Every row comes from one small tree of marks. Brackets hold a mark, then the marks that hang from it, in the order of their numbers. Every link used is in the known rows. Which tree was each row made from?
Known rows
[J_979 [J_965 J_501]]: [-10  57  -6  34 -20 -21  11   3  15  19  24  -6  40 -33  -4 -25   7 -52
 -38 -30 -16   0   2 -28  -2]
[J_965 J_180 J_501 J_560 J_979]: [ -1  71   5  36 -14  15  28  15  10  41 -21 -15  11 -53  14 -33   3 -27
 -66 -31  10  24  47 -29   1]
[J_965 J_501 J_979]: [  8  56 -17  32 -23 -19   3  16  13  18  -9  -7  27 -35  14 -13  22 -27
 -49 -29  10  30  22  15  -7]
[J_115 [J_501 [J_423 J_926] J_712]]: [ -1   4   5   1   1  37  -7 -11 -16  -9  48  24  10 -22 -24 -33  14 -29
 -49 -10  -7  28 -66  31 -33]
[J_712 [J_501 J_423]]: [-10  13  11  15   0  14  -9  16 -23  11  33  11  38 -29 -13 -30   7 -26
 -29 -11  -1  -1 -36  18  -5]
[J_180 J_965]: [  2  39   3 -13 -28 -10  27 -12   5  27   4 -23  33 -21  13  -9  13 -20
 -52  18  22   3  -3   3 -13]
[J_979 [J_965 J_180 [J_501 J_115 J_423]]]: [-20  63  25  26  -8   9  17   8  10  13  26   0  27 -47 -13 -36  12 -57
 -47 -47 -30   3 -13 -36   4]
[J_423 J_501]: [ -6   6  11   7   7  -4   8   9  -3   3  44   3  36 -40 -17 -16  -2 -24
 -44 -14  19  53 -13   4 -30]
[J_979 [J_965 [J_501 J_115] J_560]]: [ -1  72   3  35 -23  -6  21  13   6  17  33 -13  35 -26 -18 -40 -10 -64
 -58 -22  -5   0 -10 -48   1]
[J_501 J_115 J_712]: [ -3  -5  28  -3 -10  21 -12  -6 -17   4  36  14   7 -19 -12 -20   4 -45
 -65 -17  14  13 -49 -14 -28]
[J_712 [J_501 J_115 [J_423 J_926]]]: [  1   9  29   9   4  23 -31  35 -37 -11  53  13  33 -11 -29 -27  11 -33
 -48 -18   6   8 -65  33  -6]
[J_979 [J_965 J_180]]: [-17  42  12  14 -25   8  19  -9   7  35  23  -9  24 -48  -8 -29  -9 -44
 -45 -26 -24  -7   0 -38  -3]
[J_979 [J_965 J_180 [J_501 J_115] J_560]]: [-13  69  23  33 -14   8  25   8   9  24  22  -9  22 -40  -9 -42  -6 -62
 -61 -39 -13   1   5 -63   1]
[J_965 J_180 [J_501 J_423] J_560 J_979]: [ -2  80   4  34 -13  29  35  19   3  37 -13 -13  19 -61  -2 -41   8 -21
 -59 -23   0  23  27 -16  13]
[J_712 [J_501 [J_423 J_926]]]: [ -5   6  11  14   4  14 -26  24 -33   4  43  10  41 -19 -21 -24  13 -19
 -31  -8   2   3 -44  38  -4]
[J_423 J_501 J_926]: [  5  -8  11   4  12  -3 -27  28 -22 -13  65  -1  41 -21 -33  -4   8  -9
 -47 -10  25  61 -29  43 -25]
[J_501 J_115 [J_423 J_926] J_712]: [  1  -1  25  -9  -2  44 -26  13 -39 -13  61  13  22 -17 -47 -24  17 -26
 -57  -3   3  17 -88  32  -8]
[J_180 [J_965 [J_501 J_712] J_560 J_979]]: [ -1  55   1   0 -31   4  25  -4  -1  36 -20 -21  26 -23  16 -14   3 -19
 -61  28  35  16  10 -14  -6]
[J_501 J_115 J_423 J_712]: [ -7   9  26  -6  -5  42  -2   0 -26  -2  47  16  18 -29 -36 -33  10 -37
 -55  -5   0  12 -77   5 -12]
[J_979 [J_965 J_560]]: [  2  58 -11  22 -38   5  28  -2  -3  36  35 -22  36 -31 -24 -38 -29 -46
 -51   6  -6 -11 -10 -42   4]
[J_965 J_180 [J_501 J_712] J_560 J_979]: [-13  45  14  29  -9  29  16   2   0  43 -24  -1   3 -54  14 -29   0 -25
 -62 -23  13  23  37 -39  -5]
[J_115 [J_501 J_712]]: [ -5   1   7   5  -4  19   3 -24  -1   3  30  25   0 -23   0 -30   5 -42
 -54 -21   0  26 -39  -1 -48]
[J_180 [J_965 J_560]]: [  8  52  -1  -7 -31   0  41  -8  -1  35   5 -32  34 -18   5 -21  -3 -22
 -61  32  31  -1   1 -15  -8]
[J_926 [J_423 [J_501 J_115]]]: [ 14  -5   4   4   7  -4 -31  29 -16 -14  69   6  29 -23 -25 -10   4 -14
 -53  -9  27  57 -42  48 -33]
[J_979 J_965]: [ -4  45  -8  17 -34  -5  15  -5   4  29  33 -12  35 -33 -16 -27 -12 -45
 -43  -9 -15  -7 -14 -25  -2]
[J_115 [J_501 J_423 J_712]]: [ -7  10   6   3   0  35  10 -20  -7  -1  38  26   7 -31 -16 -40   9 -36
 -47 -13 -11  25 -58  12 -36]

Which tree is each row?
[-14 -16  39  -6  14  18 -10   6 -18  -9  51  20  20 -33 -24 -17  -6 -36
 -56 -16  26  58 -46  -9 -39]
[J_423 [J_501 J_115 J_712]]
[ -6  -5  -2  -2  -4  32 -20  -1 -32   8  47   9  35 -28 -37 -18  19  -6
 -34  11  -1  10 -56  39  -4]
[J_501 [J_423 J_926] J_712]
[  4  50 -14  32 -23   9  10   8  -5  33 -10  -6  20 -33   2 -27  -5 -27
 -59   1  25  23  17 -19  -4]
[J_965 [J_501 J_712] J_560 J_979]
[  3  63   1   9 -17 -16  37  -1  10  26  -4 -26  39 -18  17 -20  17 -29
 -57  12  30   7  16 -18  -9]
[J_180 [J_965 J_501 J_560]]
[-20  40   0  29 -16 -12   2  -6   8  20  22   3  35 -34  -4 -22   6 -51
 -36 -24 -16   0  -5 -34  -6]
[J_979 [J_965 [J_501 J_712]]]
[  5 -23  10  -1  11   6 -40  19 -22 -12  68  16  24 -24 -24  -8   2 -12
 -51  -3  29  56 -50  41 -38]
[J_926 [J_423 [J_501 J_115 J_712]]]
[ -8  49   3  -6 -25   4  17  -3   1  25 -16 -11  30 -30  13  -8  23 -14
 -48  20  19  19  -7  13  -4]
[J_180 [J_965 [J_501 J_423 J_712] J_979]]
[  9  73  -5   4 -34  -6  35   5   6  34 -19 -30  32 -23  16 -17   6 -21
 -64  23  34  16  18  -7  -2]
[J_180 [J_965 J_501 J_560 J_979]]
[-26  50  16  31 -10  12  20  -7   6  36  14  -2  23 -47  -5 -37  -8 -51
 -47 -26 -15  -5  12 -66  -1]
[J_979 [J_965 J_180 [J_501 J_712] J_560]]
[ 14  60  -6 -12 -49  10  37  -2  -6  44 -10 -37  28 -22   4 -18 -13 -13
 -67  44  35   9   2  -4  -1]
[J_180 [J_965 J_560 J_979]]
[ -4  70 -10  38 -24 -11  25   6   9  27  26 -14  41 -32 -12 -38 -10 -54
 -47 -15  -7  -3   5 -45   3]
[J_979 [J_965 J_501 J_560]]
[  3  59  -2   0 -31 -15  21   2  12  26 -21 -20  31 -25  24  -4  22 -19
 -54   8  24  20  14  10  -7]
[J_180 [J_965 J_501 J_979]]
[  1 -25  -3   3  10   0 -37  13 -19  -2  61  13  30 -29 -19  -4   3  -2
 -39   4  27  52 -34  44 -35]
[J_926 [J_423 [J_501 J_712]]]
[-18  74   8  35 -13  13  34   4   8  31  22 -11  34 -52 -15 -45  -3 -48
 -45 -26 -23  -4   6 -50  11]
[J_979 [J_965 J_180 [J_501 J_423] J_560]]
[  8  52   4  12 -35  37  33   3  -6  54  -8 -23   5 -53  -3 -34 -25 -15
 -72  -1  12  14  25 -24   2]
[J_965 J_180 J_560 J_979]
[ 12  29  -4   9  -4  23   6   2  -7 -11  50  11  17 -21 -24 -36  17 -31
 -52 -19 -10  29 -56  41 -28]
[J_115 [J_501 [J_423 J_926]]]
[ 10  -5  30  -1  12   6 -32  38 -26 -28  74   2  34 -13 -41  -8   7 -24
 -64 -19  28  66 -50  39 -28]
[J_423 [J_501 J_115] J_926]
[  0  53  17   1 -13 -21  20   4  13   8   1 -15  31 -14  20 -11  32 -39
 -59  -9  24  14  -2  -4 -17]
[J_180 [J_965 [J_501 J_115]]]
[ -8 -32  19  -3  17  12 -40  15 -31 -10  62  12  35 -23 -34  -1   5  -7
 -44  -2  27  61 -39  34 -30]
[J_423 [J_501 J_712] J_926]
[ -8  43   4  -6 -27  -6  12  -7   5  28 -22 -12  26 -25  23  -2  20 -18
 -52  13  26  19   7   4 -12]
[J_180 [J_965 [J_501 J_712] J_979]]
[ -5  16  31  10   2  21 -14  25 -28  -4  43  15  30 -21 -20 -34   6 -41
 -45 -19   3   4 -58  14  -9]
[J_712 [J_501 J_115 J_423]]
[ -3 -30  38  -8  18  19 -45  26 -36 -25  72  15  26 -14 -41  -5   4 -21
 -61 -12  31  66 -61  30 -33]
[J_423 [J_501 J_115 J_712] J_926]
[  5  74  25  31 -14  22  23  25   5  26 -11 -12   2 -44   6 -36   1 -42
 -81 -40  13  29  25 -33  -1]
[J_965 J_180 [J_501 J_115] J_560 J_979]
[-28  39  32  22  -6   8   3  -4   8  17  18   9  17 -43   0 -27   8 -60
 -50 -47 -22   4  -6 -51  -9]
[J_979 [J_965 J_180 [J_501 J_115 J_712]]]
